(in the rows, 128 means zero)
Known rows, with every way that one mark hangs from another
(voneb (soko (fuvo zopoto)) tivir): [142 113 135 143  62 178 141  89 183 114 169 117 128 133 130 123 117 120
 142 128 198  96 108 139 124 101 108  86 159 136 147  75 105  93 149 130]
(zopoto fuvo (voneb tivir)): [141 114 133 147 107 158 154  92 199 121 168 123 112 143 129 126 126 119
 136 128 175 137 122 138 128 110 116 100 149 102 152  90 124 106 143 130]
(fuvo (zopoto kogar voneb)): [131 114 128 148 103 174 142  91 151 120 172 118 114 136 116 115 113 120
 102 118 147 127 137 144 130 115 112 113 151 113 141  96 126  98 168 138]
(voneb (soko fuvo)): [138 115 131 130  76 165 142  91 159 117 156 121 129 131 132 129 129 128
 134 132 164 104 110 136 122 108 115  98 149 130 159  98 126 103 144 126]
(vumav liba (rasegis (tidip (voneb tivir)))): [143  91 128 144 134 137 148 117 155 123 145 137  88 139 141 134 124 134
 151 147 230 123 144 110 133 105 145  85 132 126 157  87 133 128 141 154]
(fuvo zopoto): [131 130 126 137 102 152 139  95 137 114 178 116 140 132 128 118 120 136
 123 120 125 115 122 134 132 119 114 105 139 133 147 105 123 109 142 138]
(tivir (fuvo zopoto) voneb): [119 125 123 142  80 162 130  92 159 105 189 120 130 129 131 120 110 147
 115 123 150 100  84 138 130 111 118 106 147 122 150  97 129 105 150 156]
(tidip voneb): [140 112 122 140 123 146 131  95 152 120 168 120 117 133 125 119 135 142
 142 123 150 125 142 129 122 120 139 113 137 117 157  89 132 124 151 133]
(tidip rasegis (voneb (soko fuvo))): [143 104 131 150  85 156 134 103 180 116 171 125 103 140 121 129 124 111
 144 143 180 121 126 117 112 111 149 112 150 119 164 108 131 111 152 137]
(bulimiv pobim rasegis): [125 154 107 142 124 143 124 118 122 120 167 125 176 132 132 117 150 120
 153 127 131 137 115 130 129 118 124 114 137 129 163 147 155 128 127 148]
(bulimiv rasegis): [133 150 119 134 125 144 141 111 125 122 145 122 138 132 130 121 138 129
 137 127 127 119 116 132 134 117 120 104 136 122 156 145 148 127 125 139]
(bakoz (kogar zopoto)): [132 110 132 121 116 128 150  95 131 118 197 118 119 124 119 118 143 122
 124 127 142 123 117 135 132 126 113 102 184 126 151 104 137  99 176 117]
(kogar bakoz (soko fuvo voneb)): [144 105 132 130  73 166 138  85 156 109 154 130 116 122  94 152 125 133
 137 132 145 122 116 140 120 114 114  91 172 127 170  84 136 104 173  95]
(soko fuvo voneb): [136 119 128 135  72 158 135  81 159 117 205 130 114 135 125 125 125 140
 130 129 130 125 106 133 124 107 128  93 141 128 165  97 134 114 141 123]
(vumav liba (rasegis (tidip voneb))): [137  98 123 140 133 135 147 117 138 121 152 139  90 135 141 136 123 138
 135 148 195 132 151 110 131 108 147  91 126 128 158  97 145 126 143 158]
(bakoz (kogar (soko (fuvo zopoto)))): [133 113 132 130  68 147 148  88 165 107 164 125 125 131 107 144 119 119
 128 132 163 114 123 145 130 125 107  90 184 129 145  97 130  84 186 122]
(kogar bakoz soko): [143 114 129 122 117 149 142 101 129 113 108 118 137 119  97 145 133 134
 139 126 140 114 131 137 128 130 109 108 166 122 162 101 134 109 168 104]
(vumav liba): [131 128 127 125 100 137 150 101 124 125 159 127 120 137 130 137 138 144
 123 128 142 116 116 132 137 126 132 106 126 124 153 124 133 110 134 134]
(vumav liba rasegis): [130 128 130 124 109 130 152 107 118 120 160 133 119 140 131 138 121 136
 125 142 151 118 121 120 137 115 134  88 121 125 159 134 143 117 131 150]
(fuvo soko): [133 114 129 129 100 160 146 100 149 110 143 120 161 133 120 131 133 142
 120 121 141 111 120 131 130 133 118 113 148 122 155 120 125 110 139 136]
(soko (voneb tivir)): [142 109 132 139 107 149 138  90 163 120 188 122 124 136 125 110 131 134
 147 120 165 121  99 129 128 113 129  96 143 124 159 101 121 126 129 121]
(rasegis (tidip (voneb soko))): [146  82 123 146 133 157 136 108 166 120 138 121 111 123 141 114 137 133
 148 128 204 121 139 123 117 110 131 113 153 129 156  70 126 125 147 138]
(vumav rasegis): [133 124 131 127 126 136 141 102 125 117 161 124 130 134 128 123 117 134
 133 138 133 118 127 118 132 112 123  92 127 126 161 124 141 126 133 146]
(zopoto (fuvo (soko (voneb tivir))) kogar): [142  87 135 142  76 195 144  90 198 116 151 126 134 143 111 151 124 127
 123 127 203 107 117 142 126 115 119 102 168 106 154  92 123 103 172 128]
(tivir fuvo): [130 130 126 127  96 150 138  96 142 117 161 120 126 128 132 132 123 141
 126 128 138 107 114 133 140 118 120 108 139 121 156 106 132 108 140 142]
(voneb soko): [138 110 129 129 110 153 141  98 147 118 146 115 137 128 130 116 135 129
 135 124 162 108 112 132 123 117 120 110 146 127 154 109 125 113 136 129]
(zopoto (fuvo soko) kogar): [134 104 131 130  87 187 148  97 167 117 124 124 148 138 114 159 124 132
 106 129 165 101 137 142 130 127 111 115 158 106 149 108 134  96 177 138]
(soko (fuvo zopoto) (voneb tivir)): [140 114 133 149  57 169 137  79 182 113 217 126 116 138 124 123 114 130
 140 126 166 117 102 136 127 102 120  80 149 136 154  76 114 106 145 126]
(kogar zopoto): [130 119 132 125 115 144 143  98 128 116 200 117 124 125 124 116 138 122
 129 127 126 118 126 130 130 121 118 104 152 129 157 101 133 102 152 114]
(rasegis (tidip (voneb soko (tivir fuvo)))): [148  81 125 149 113 167 137 108 194 118 131 122 100 123 144 123 129 129
 159 133 252 105 129 126 126 101 129 104 161 123 155  51 114 113 151 144]
(rasegis (tidip (voneb (soko fuvo) tivir))): [153  78 129 150 102 172 138 102 197 120 141 125  95 129 141 124 130 125
 161 136 240 111 134 125 117  98 128  94 161 129 156  48 116 113 155 132]

Rows
[141  98 134 140 116 168 146  96 173 117 126 120 109 136 103 124 126 102
 138 124 202 118 141 143 129 120 119 109 164  98 150  99 124  98 173 110]
(zopoto (kogar soko) (voneb tivir))
[131 110 127 152  86 173 152  93 178 102 176 121 148 137 119 118 119 124
 106 116 146 133 125 138 125 125 108 108 158 119 146 108 116  95 143 145]
(fuvo soko (zopoto voneb))
[135 102 129 150  95 185 143  93 166 116 160 116 115 133 117 109 116 109
 108 118 184 117 128 146 121 108 108 115 162 115 141  92 119  96 168 135]
(fuvo (zopoto kogar (voneb soko)))
[133 128 129 151  72 168 147  82 174 112 202 125 110 137 127 119 112 124
 113 126 133 137 125 139 126 108 110  92 147 123 149  89 124  93 149 137]
(soko (fuvo (zopoto voneb)))
[137 106 132 156  88 176 153  95 195 104 171 120 146 138 119 114 119 119
 120 115 181 126 123 138 129 121 108 100 164 117 144  97 104  98 143 140]
(fuvo soko (zopoto (voneb tivir)))
[127 137 105 145 142 144 127 129 121 124 151 128 168 128 144 114 150 121
 153 132 150 144 124 120 132 117 122 114 140 138 163 133 157 134 125 155]
(bulimiv pobim (rasegis tidip))
[139 117 131 154 105 160 148  91 178 114 187 117 118 137 127 103 119 121
 131 117 166 131 123 136 130 111 112  99 149 119 144  91 110 106 139 135]
(fuvo (zopoto (voneb tivir)))
[140 109 132 132  89 164 142  99 175 116 141 116 128 128 134 125 126 126
 147 128 209  90 100 134 133 107 114 101 155 122 155  93 112 103 137 135]
(voneb soko (tivir fuvo))
[137  97 137 135  78 155 158  86 183 112 207 124  93 124 118 117 137  97
 119 134 189 134 112 144 116 106 108  93 203 116 153  85 131  73 182 114]
(bakoz (kogar (zopoto (voneb (soko fuvo)))))
[146 110 133 151 128 138 133 110 168 121 168 119 111 145 120 117 129 118
 154 132 176 125 130 111 125 122 156 116 141 114 159 111 125 129 142 136]
(tidip rasegis (voneb tivir))
[149  91 125 146 143 149 136 107 169 125 145 123 107 130 139 113 135 139
 158 127 203 123 142 120 128 114 134 104 147 125 154  62 121 130 146 136]
(rasegis (tidip (voneb tivir)))
[132 106 128 149  73 194 143  93 178 113 160 118 103 130 122 122 107 111
 104 123 197 108 122 149 128 103 105 113 168 112 142  84 118  82 172 147]
(tivir (fuvo (zopoto kogar (voneb soko))))
[141  82 126 143 126 145 149 120 151 119 138 136  92 132 142 131 125 127
 141 148 231 122 143 113 122 103 141  94 139 131 159  92 137 122 141 156]
(vumav liba (rasegis (tidip (voneb soko))))
[142 113 132 139  74 161 138  82 177 119 198 127 111 138 126 124 124 133
 146 129 166 119  99 133 127 104 128  84 145 125 162  85 122 115 138 121]
(soko fuvo (voneb tivir))
[145 101 126 144  84 168 134  90 180 116 164 124 107 130 127 130 129 130
 145 133 188 112 131 134 112 105 132 104 153 120 160  71 126 105 159 127]
(tidip (voneb (soko fuvo)))
[144  92 136 148  99 187 152  94 205 125 136 120 106 139 122 129 125 104
 128 129 228 115 127 147 121 101 111 107 169  96 147  85 121  96 169 126]
(zopoto fuvo kogar (voneb soko tivir))
[135 100 131 144  89 191 154  96 190 114 139 127 129 142 111 149 122 119
  99 127 171 126 142 144 125 122 110 118 164  93 150 105 133  90 176 137]
(zopoto (fuvo soko) kogar voneb)
[150  94 134 153 118 148 134 111 183 119 155 116 114 141 123 112 132 106
 161 133 214 117 121 113 116 116 153 114 152 117 159 110 117 122 141 133]
(tidip rasegis (voneb soko tivir))
[140 113 134 136 107 166 157  92 166 117 184 122 102 122 109 139 133 116
 115 131 137 146 133 141 121 110 101 101 181 107 159  75 138  88 180 106]
(kogar bakoz (zopoto fuvo voneb))
[133 108 129 145  92 174 159  94 200 108 156 127 139 140 121 140 127 123
 111 127 154 138 129 138 123 123 112 110 158 103 154 109 129  96 148 139]
(zopoto (fuvo soko) voneb)
[150  92 129 146 117 159 134  97 184 119 148 115 115 132 127 113 137 126
 162 123 223 107 128 132 116 109 134 107 154 117 155  76 112 119 148 126]
(tidip (voneb soko tivir))
[144  98 135 149 100 170 156  93 214 118 155 121 115 138 132 121 129 109
 142 128 211 126 115 139 119 102 112 100 161 105 151  88 115 100 141 127]
(zopoto fuvo (voneb soko tivir))
[141 103 134 156  96 171 150  94 193 111 172 114 120 134 129  97 121 107
 136 117 203 122 112 139 121 105 110  99 161 121 143  84 103 100 137 130]
(fuvo (zopoto (voneb soko tivir)))
[144  98 132 139  91 198 155  95 176 117 105 126 128 131  95 165 122 129
  92 126 167 122 141 148 124 120  98 115 184  93 154  93 133  91 195 128]
(zopoto (fuvo soko) (kogar bakoz) voneb)
[141  96 122 155 106 166 134 103 185 115 164 122 102 126 143 125 113 136
 145 130 216 111 138 127 135 106 123  98 154 131 146  46 113 112 157 154]
(rasegis (tidip (voneb (tivir (fuvo zopoto)))))
[146 100 132 152  98 156 134 112 194 115 154 119 102 138 126 125 124 109
 156 139 227 105 116 115 123 109 150 112 157 113 159 100 117 112 147 145]
(tidip rasegis (voneb soko (tivir fuvo)))
[138 104 131 146  99 168 156  92 197 116 162 122 115 136 130 122 129 114
 126 130 176 136 122 140 116 108 113 108 155 107 155  95 129  99 145 131]
(zopoto fuvo (voneb soko))
[131 111 126 136  66 172 140  93 173 103 178 128 137 130 121 138 122 141
 119 124 157 115  99 133 131 121 122 105 156 122 162 106 126 104 140 141]
(tivir (fuvo (soko voneb)))
[146  85 124 145 101 169 138 100 180 119 148 127  99 126 140 126 129 130
 147 137 207 118 138 126 115 102 130 100 154 131 160  57 127 113 157 135]
(rasegis (tidip (voneb (soko fuvo))))
[137 111 102 160 140 157 120 130 156 119 146 128 148 124 143 107 154 112
 171 133 211 142 135 122 114 108 133 120 156 133 164 104 150 131 139 153]
(bulimiv pobim (rasegis (tidip (voneb soko))))
[132 111 129 128 127 131 156 118 116 123 145 137 111 134 145 138 121 137
 124 147 168 125 130 110 140 112 131  89 123 136 158 120 146 124 127 157]
(vumav liba (rasegis tidip))
[136 112 132 132  80 170 145 101 176 108 136 121 150 132 125 142 124 136
 130 126 188  94 110 133 139 122 114 103 156 116 155 102 113 100 140 142]
(voneb (tivir (fuvo soko)))
